Known rows, with every step that occurs:
h/b: [.12 -.02 .12 .12 -.02 .01 .16 .23 .03 -.20 -.05 -.08 .17 -.04 .26 .06 -.09 -.21 .07 -.01 -.15]
n/w/j/t/h/b/z: [.00 .19 .06 -.30 .13 .09 .16 .21 -.18 -.29 -.01 .02 .43 .00 .51 .18 -.24 -.71 .01 -.05 -.19]
n/w/j/t: [-.05 .28 -.11 -.41 .30 -.01 .18 .13 -.05 -.03 -.07 -.01 .07 -.03 -.11 .18 -.28 -.47 .11 -.02 -.26]
h/b/z/t/y: [-.11 .28 .12 .56 -.20 -.02 .18 .34 -.15 -.29 .16 .03 -.04 .22 .83 .33 -.13 -.49 -.11 -.16 -.28]
z/b/j/w: [-.38 .05 .34 .69 .09 -.13 .12 -.05 -.09 -.20 -.41 -.09 .02 .57 .04 .20 -.11 -.34 .09 .24 -.13]
t/h: [.05 .05 .10 .18 -.09 -.06 .07 .33 -.11 -.20 -.06 .08 .17 .04 -.44 -.15 -.15 -.31 .22 -.09 .11]
t/z/b: [-.04 .03 .23 .46 -.01 .02 .06 .14 -.11 -.19 .07 -.14 -.09 .12 .46 -.06 -.13 -.49 .04 .37 -.16]
z/t: [.00 .20 .07 .44 .06 -.14 .12 .31 -.22 -.08 .08 -.06 -.18 .20 -.28 .05 -.24 -.27 .12 -.03 -.16]
n/w/j/t/y: [-.23 .38 -.22 -.39 .06 -.03 .21 .22 .10 -.10 -.13 .15 -.02 -.04 .02 .30 -.22 -.60 .04 -.16 -.26]
w/j/t: [-.23 .17 -.13 -.43 .18 .11 .13 .14 .07 -.08 -.04 .01 .19 -.01 -.09 .10 -.24 -.22 .18 -.09 -.16]
n/w/j: [.33 .31 .00 -.11 .26 -.02 .20 .21 -.17 -.07 .10 -.07 -.15 -.03 -.12 .23 -.23 -.43 .04 .07 -.27]
y/t/h/b: [.02 -.22 .15 -.07 -.17 -.05 .12 .36 -.20 -.17 .01 -.04 .38 -.13 .30 .12 -.10 -.31 .05 -.25 .07]
z/b/j: [-.11 .07 .30 .46 .08 -.17 .08 -.02 -.09 -.15 -.18 -.08 -.28 .52 .00 .06 -.16 -.37 .08 .14 -.07]
h/b/j/w/n: [-.27 .09 .13 .48 -.20 -.10 .14 .22 .14 -.23 -.36 .02 .36 .17 .56 .10 -.03 -.41 -.08 .06 -.13]
h/b/z/t: [.07 .18 .23 .57 .03 -.01 .15 .26 -.27 -.23 .23 -.13 .04 .24 .72 .22 -.20 -.35 -.03 -.02 -.27]
y/t/z/b: [-.12 -.11 .26 .29 -.04 -.01 .07 .14 -.23 -.08 .19 -.19 -.03 .05 .83 .16 -.12 -.41 -.03 .22 -.11]
t/h/b: [.08 -.06 .13 .09 -.14 -.02 .11 .37 -.06 -.30 -.13 .02 .31 -.06 -.07 -.11 -.11 -.38 .12 -.09 .01]
n/w: [.26 .22 .11 .21 .13 -.15 .16 .19 -.13 -.09 -.01 -.03 -.07 .03 -.07 .11 -.17 -.40 .10 .06 -.15]
t/h/b/z: [.15 .02 .26 .28 -.16 .07 .10 .26 -.18 -.36 .09 .01 .38 .09 .55 .01 -.11 -.39 .07 -.06 .00]
y/t/h/b/j: [-.17 -.19 .27 .03 -.09 -.23 .08 .31 -.22 -.17 -.18 .05 .20 .07 .30 .08 -.11 -.37 -.02 -.25 .19]
z/b/h: [.17 .01 .24 .24 -.21 .18 .13 -.04 -.26 -.07 .16 -.13 -.05 .23 -.01 .12 -.19 -.31 .24 -.18 -.09]

Rows:
[-.03 .09 -.07 -.49 .14 .00 .17 .31 -.07 -.21 -.20 .02 .33 -.15 -.07 .06 -.25 -.70 .07 -.07 -.17]	n/w/j/t/h/b
[-.45 .15 .24 .85 -.19 -.09 .04 .11 .02 -.21 -.25 -.03 .06 .32 .71 -.01 -.06 -.70 -.11 .44 -.15]	t/z/b/j/w/n
[-.10 .16 -.01 .46 -.26 .03 .14 .22 .12 -.13 -.10 .02 .36 .09 .17 .10 -.07 -.28 .07 .04 -.15]	j/w/n
[-.13 .18 .11 -.25 .07 .22 .13 .00 -.32 -.02 .13 -.10 .02 -.09 .46 .14 -.30 -.80 .08 .07 -.27]	n/w/j/t/z/b/h
[-.41 .13 .12 .76 -.26 -.23 .07 .47 -.15 -.28 -.35 .07 .26 .29 .02 -.05 -.15 -.69 -.09 -.03 -.08]	z/t/h/b/j/w/n
[-.12 -.05 .18 .13 -.01 -.05 .08 .29 -.22 -.03 .21 -.04 .14 -.23 .75 .09 -.10 -.24 .00 .05 .02]	y/t/z
[-.47 .06 .19 .16 .10 -.16 .06 -.10 .04 -.12 -.36 -.02 -.08 .52 .00 .00 -.21 -.41 .15 .06 -.04]	z/b/j/t
[-.32 .03 .01 -.12 -.08 -.06 .04 .23 .01 -.17 -.24 .14 .36 .03 -.41 -.17 -.20 -.35 .28 -.17 .15]	j/t/h
[-.02 .03 .10 .38 -.09 -.13 .11 .49 -.27 -.24 -.05 -.03 .09 .07 -.26 -.10 -.22 -.49 .07 -.11 -.09]	z/t/h/b
[-.26 .08 .36 .55 .09 -.15 .02 .08 -.13 -.19 -.10 -.06 -.27 .30 .48 -.11 -.13 -.56 -.01 .38 -.05]	t/z/b/j
[-.14 .41 .09 .66 -.17 -.07 .14 .29 -.19 -.20 .21 .10 -.17 .32 .47 .29 -.18 -.42 -.01 -.17 -.19]	b/z/t/y
[-.54 .04 .39 .79 .10 -.11 .07 .05 -.15 -.24 -.33 -.07 .05 .34 .54 .05 -.09 -.50 .00 .48 -.11]	t/z/b/j/w
[-.16 .08 .04 -.34 .01 .22 .12 .21 -.10 -.33 .05 .02 .53 .01 .49 .09 -.21 -.47 .08 -.13 -.11]	w/j/t/h/b/z
[.00 -.11 .13 .02 -.14 -.09 .08 .32 -.23 -.07 .08 .04 .23 -.01 -.07 .07 -.15 -.25 .14 -.24 .17]	y/t/h
[-.41 -.06 .29 .45 -.01 -.16 .11 .28 -.07 -.34 -.52 .08 .46 .16 -.02 -.01 -.07 -.38 .08 .02 .07]	t/h/b/j/w
[.00 .01 .31 .32 -.20 .19 .08 .07 -.29 -.10 .22 -.11 -.02 .00 .46 -.04 -.17 -.49 .14 .07 -.09]	t/z/b/h
[.04 .30 .21 .64 .07 -.04 .11 .20 -.34 -.15 .29 -.05 -.11 .33 .35 .16 -.24 -.28 .07 -.02 -.18]	b/z/t
[.09 -.13 .30 .15 -.20 .04 .11 .26 -.31 -.24 .22 -.04 .47 .02 .91 .24 -.10 -.31 .00 -.23 .05]	y/t/h/b/z
[-.68 .16 .08 .17 -.13 -.18 .09 -.01 .20 -.17 -.43 .15 -.17 .50 .12 .14 -.15 -.56 .07 -.10 -.05]	z/b/j/t/y
[-.27 .11 -.11 -.45 .06 .09 .09 .26 -.03 -.17 -.09 .10 .29 -.01 -.49 -.09 -.25 -.39 .23 -.14 .00]	w/j/t/h
[-.24 .00 .17 .00 -.15 .08 .07 .18 -.05 -.33 -.10 .07 .59 .07 .56 -.02 -.15 -.43 .13 -.17 .03]	j/t/h/b/z
[-.32 .08 .09 -.27 -.06 .33 .09 -.01 -.19 -.07 .18 -.09 .12 -.06 .42 .05 -.25 -.57 .15 .00 -.20]	w/j/t/z/b/h
[-.62 -.02 .19 .02 .11 -.14 .04 .20 .07 -.21 -.33 .08 .25 -.09 .82 -.17 -.11 -.47 -.01 .14 .01]	h/b/j/t/z
[-.35 -.12 .16 .32 -.35 -.16 .10 .35 -.09 -.19 -.31 .07 .56 .09 .55 .18 -.04 -.50 -.10 -.18 .09]	y/t/h/b/j/w/n
[-.28 .14 .18 .73 -.19 -.11 .09 .02 .07 -.17 -.31 -.05 .04 .55 .22 .13 -.09 -.54 -.01 .22 -.17]	z/b/j/w/n
[-.52 .00 .20 .15 -.02 -.19 .00 .03 -.05 -.21 -.41 .08 .03 .52 -.36 -.18 -.22 -.58 .19 -.02 .12]	z/b/j/t/h
